In the rows, zero is written as 128.
Known rows, with every step that occurs
bonu-vekikis-luro-nulo-mokab-gezig: [151,137,137,108,108,116,136,142,140,154,140,82,138,126,169,100,160,144,153,148,160,151,114,189,120]
favabiv-sakigeb-vekikis: [138,118,118,131,135,111,159,135,115,115,120,122,110,139,132,158,126,158,122,117,127,131,178,115,130]
vekikis-luro-nulo-mokab-gezig: [149,143,151,112,116,125,127,149,135,154,136,65,174,135,165,87,149,159,146,152,148,146,137,165,119]
sakigeb-favabiv-luro: [174,127,142,122,138,124,129,133,123,135,118,120,96,112,137,141,143,160,100,131,139,123,135,130,148]
mokab-gezig: [144,129,128,124,118,136,123,129,129,128,132,112,101,126,130,120,146,142,125,120,132,130,95,120,115]
sakigeb-favabiv: [154,143,131,126,128,127,126,129,128,135,131,125,106,123,131,137,145,136,107,122,126,121,127,107,142]
nulo-mokab-gezig: [142,133,142,120,116,141,131,129,137,132,125,113,136,118,145,109,151,137,119,133,128,138,124,140,105]
gezig-luro-favabiv-bonu-vekikis-sakigeb: [139,101,112,123,133,111,151,176,140,121,131,74,163,136,154,149,89,147,188,127,141,112,180,217,151]
bonu-vekikis-luro-gezig: [141,145,101,121,118,104,135,137,135,144,151,109,128,132,152,131,142,145,149,139,165,132,135,133,138]
bonu-vekikis-sakigeb-favabiv-luro: [161,121,133,126,124,114,141,141,135,140,123,97,85,115,157,159,138,161,133,136,151,130,118,192,150]
luro-favabiv: [144,137,125,116,135,129,128,143,129,150,126,109,141,139,133,127,116,120,146,124,131,103,149,115,140]
bonu-favabiv-sakigeb-vekikis: [151,100,118,128,135,97,164,138,114,135,122,125,95,131,131,164,133,140,135,136,125,108,162,121,137]
luro-gezig: [136,143,109,124,129,125,130,129,139,136,131,106,155,133,130,120,144,142,131,132,147,134,139,124,132]
nulo-mokab-gezig-luro: [156,114,142,118,123,139,134,155,137,124,123,141,132,114,148,98,115,151,118,142,129,135,153,136,112]
luro-nulo-mokab-gezig: [147,129,147,110,118,137,133,129,143,145,120,76,164,128,147,88,162,143,137,142,145,152,113,182,115]
favabiv-sakigeb-vekikis-luro: [142,129,121,134,133,99,152,156,105,122,135,110,117,149,150,156,114,172,130,127,131,125,198,100,135]
sakigeb-vekikis: [149,129,122,125,130,120,140,126,128,132,127,141,87,134,128,141,129,133,112,123,121,143,156,95,127]
sakigeb-vekikis-luro-gezig-mokab: [174,130,104,128,134,115,149,154,129,142,151,103,121,144,140,129,132,184,120,146,136,153,216,42,134]
nulo-mokab-gezig-luro-favabiv: [172,120,140,106,129,140,134,172,138,146,122,121,146,124,153,97,105,142,141,135,132,108,176,121,125]
mokab-gezig-luro-favabiv-bonu: [165,111,119,114,138,130,136,168,125,119,130,83,145,130,138,122,111,157,150,114,134,106,170,145,133]
nulo-mokab-gezig-luro-favabiv-sakigeb-vekikis: [180,109,133,110,136,122,162,177,124,129,113,119,131,135,157,127,103,174,132,126,132,114,224,104,128]
vekikis-sakigeb-favabiv: [144,142,137,135,122,125,126,142,135,138,135,77,133,136,145,140,132,150,130,132,125,125,133,154,144]
luro-favabiv-bonu-vekikis: [137,117,108,116,131,114,149,134,133,126,128,100,140,126,137,155,136,119,159,114,139,111,145,182,140]
gezig-luro-favabiv: [156,119,126,113,142,127,132,167,127,142,126,130,140,134,135,117,84,132,150,131,134,101,181,104,147]
vekikis-sakigeb-favabiv-luro-gezig-mokab: [182,116,125,132,138,129,145,155,141,141,130,50,146,126,148,134,140,209,125,153,148,142,185,127,153]

Rows
[160,114,126,121,125,134,126,155,126,120,131,134,99,121,134,108,111,154,128,126,136,125,125,114,121] -> mokab-gezig-luro
[167,148,125,118,133,109,135,164,120,159,142,106,113,156,150,142,111,140,141,127,129,113,204,68,142] -> sakigeb-vekikis-luro-favabiv
[150,107,121,117,147,121,140,168,125,119,125,105,173,133,136,131,95,140,151,125,129,104,198,151,147] -> gezig-luro-favabiv-bonu
[160,138,120,118,125,96,142,138,127,134,146,62,142,129,155,142,164,162,147,127,154,136,133,211,155] -> sakigeb-favabiv-bonu-vekikis-luro-nulo
[151,113,93,129,130,108,155,147,135,116,157,80,158,126,147,144,148,176,147,139,149,146,184,140,136] -> favabiv-bonu-vekikis-luro-gezig-mokab
[145,148,130,119,134,116,125,161,119,156,143,97,149,148,149,127,106,135,154,130,134,98,176,99,145] -> vekikis-luro-favabiv
[161,114,129,110,129,132,126,152,130,137,127,95,127,130,134,89,124,160,148,136,151,140,119,152,130] -> mokab-gezig-luro-nulo
[145,129,141,119,133,100,162,155,121,139,125,76,182,150,166,125,130,178,140,150,144,148,218,159,137] -> favabiv-sakigeb-vekikis-luro-nulo-mokab
[152,121,113,126,126,112,145,121,130,113,134,115,105,112,136,165,167,140,118,114,133,128,119,181,142] -> sakigeb-favabiv-bonu-vekikis
[151,125,118,120,140,112,158,150,112,132,117,105,125,151,136,157,112,149,141,113,130,107,202,95,142] -> luro-favabiv-sakigeb-vekikis
[166,93,140,112,141,109,143,132,129,166,113,95,128,118,136,117,146,141,151,166,157,118,119,196,148] -> bonu-favabiv-luro-nulo
[164,104,122,105,126,125,152,163,141,122,125,106,146,112,158,123,125,146,150,126,141,118,170,187,126] -> nulo-mokab-gezig-luro-favabiv-bonu-vekikis
[135,136,127,124,138,108,141,169,106,134,137,82,174,154,156,142,99,158,163,127,139,86,196,120,150] -> vekikis-luro-favabiv-sakigeb
[147,125,134,113,113,110,146,139,138,132,140,50,171,124,170,115,170,158,157,142,156,153,132,238,120] -> favabiv-bonu-vekikis-luro-nulo-mokab-gezig
[141,133,123,130,114,117,137,134,138,138,136,97,99,127,149,153,141,139,139,129,137,130,105,175,146] -> bonu-vekikis-sakigeb-favabiv
[155,106,111,119,122,119,147,174,140,122,136,58,137,133,157,140,105,155,185,120,144,114,150,208,137] -> mokab-gezig-luro-favabiv-bonu-vekikis-sakigeb
[150,118,107,126,133,135,142,136,138,129,137,106,153,129,124,117,138,164,129,140,137,145,168,84,130] -> luro-gezig-mokab
[192,130,161,104,129,134,134,135,137,154,109,72,129,111,156,103,180,177,108,145,157,143,121,180,134] -> sakigeb-favabiv-luro-nulo-mokab-gezig
[182,138,124,118,141,121,131,131,132,146,120,100,123,116,140,134,158,176,104,136,160,128,147,122,152] -> sakigeb-favabiv-luro-gezig
[180,98,101,130,139,92,175,163,116,142,149,91,125,140,143,150,134,190,139,158,137,120,225,66,143] -> bonu-favabiv-sakigeb-vekikis-luro-gezig-mokab
[166,118,102,135,137,105,168,162,115,123,146,86,141,150,146,146,125,208,129,137,139,144,241,56,139] -> favabiv-sakigeb-vekikis-luro-gezig-mokab
[165,107,116,117,148,110,159,175,112,126,117,131,122,147,139,146,79,162,142,120,133,104,229,95,150] -> gezig-luro-favabiv-sakigeb-vekikis
[131,128,147,115,129,129,136,126,143,146,115,96,193,130,145,96,144,136,139,152,142,152,147,192,129] -> luro-nulo-mokab
[160,109,121,116,138,125,144,178,114,121,122,100,135,139,144,124,94,171,156,116,143,91,173,114,137] -> mokab-gezig-luro-favabiv-sakigeb
[124,109,110,128,125,114,146,122,132,105,132,116,126,116,134,155,145,130,141,118,134,137,121,199,129] -> favabiv-bonu-vekikis
[184,107,111,126,129,122,154,147,145,142,132,70,110,117,152,147,147,196,134,149,160,146,156,150,153] -> bonu-vekikis-sakigeb-favabiv-luro-gezig-mokab
[169,144,129,126,133,119,135,146,140,149,122,49,149,130,154,137,144,187,128,145,160,132,153,163,154] -> vekikis-sakigeb-favabiv-luro-gezig
[136,129,114,119,130,99,151,160,111,136,140,102,139,142,159,155,113,144,173,122,153,92,172,140,149] -> bonu-vekikis-luro-favabiv-sakigeb
[130,122,115,131,123,101,142,139,124,113,149,101,135,125,151,153,137,138,147,128,138,130,144,190,132] -> favabiv-bonu-vekikis-luro
[164,129,150,121,133,119,135,148,134,153,116,37,151,134,153,127,137,178,144,148,157,137,136,217,159] -> vekikis-sakigeb-favabiv-luro-nulo
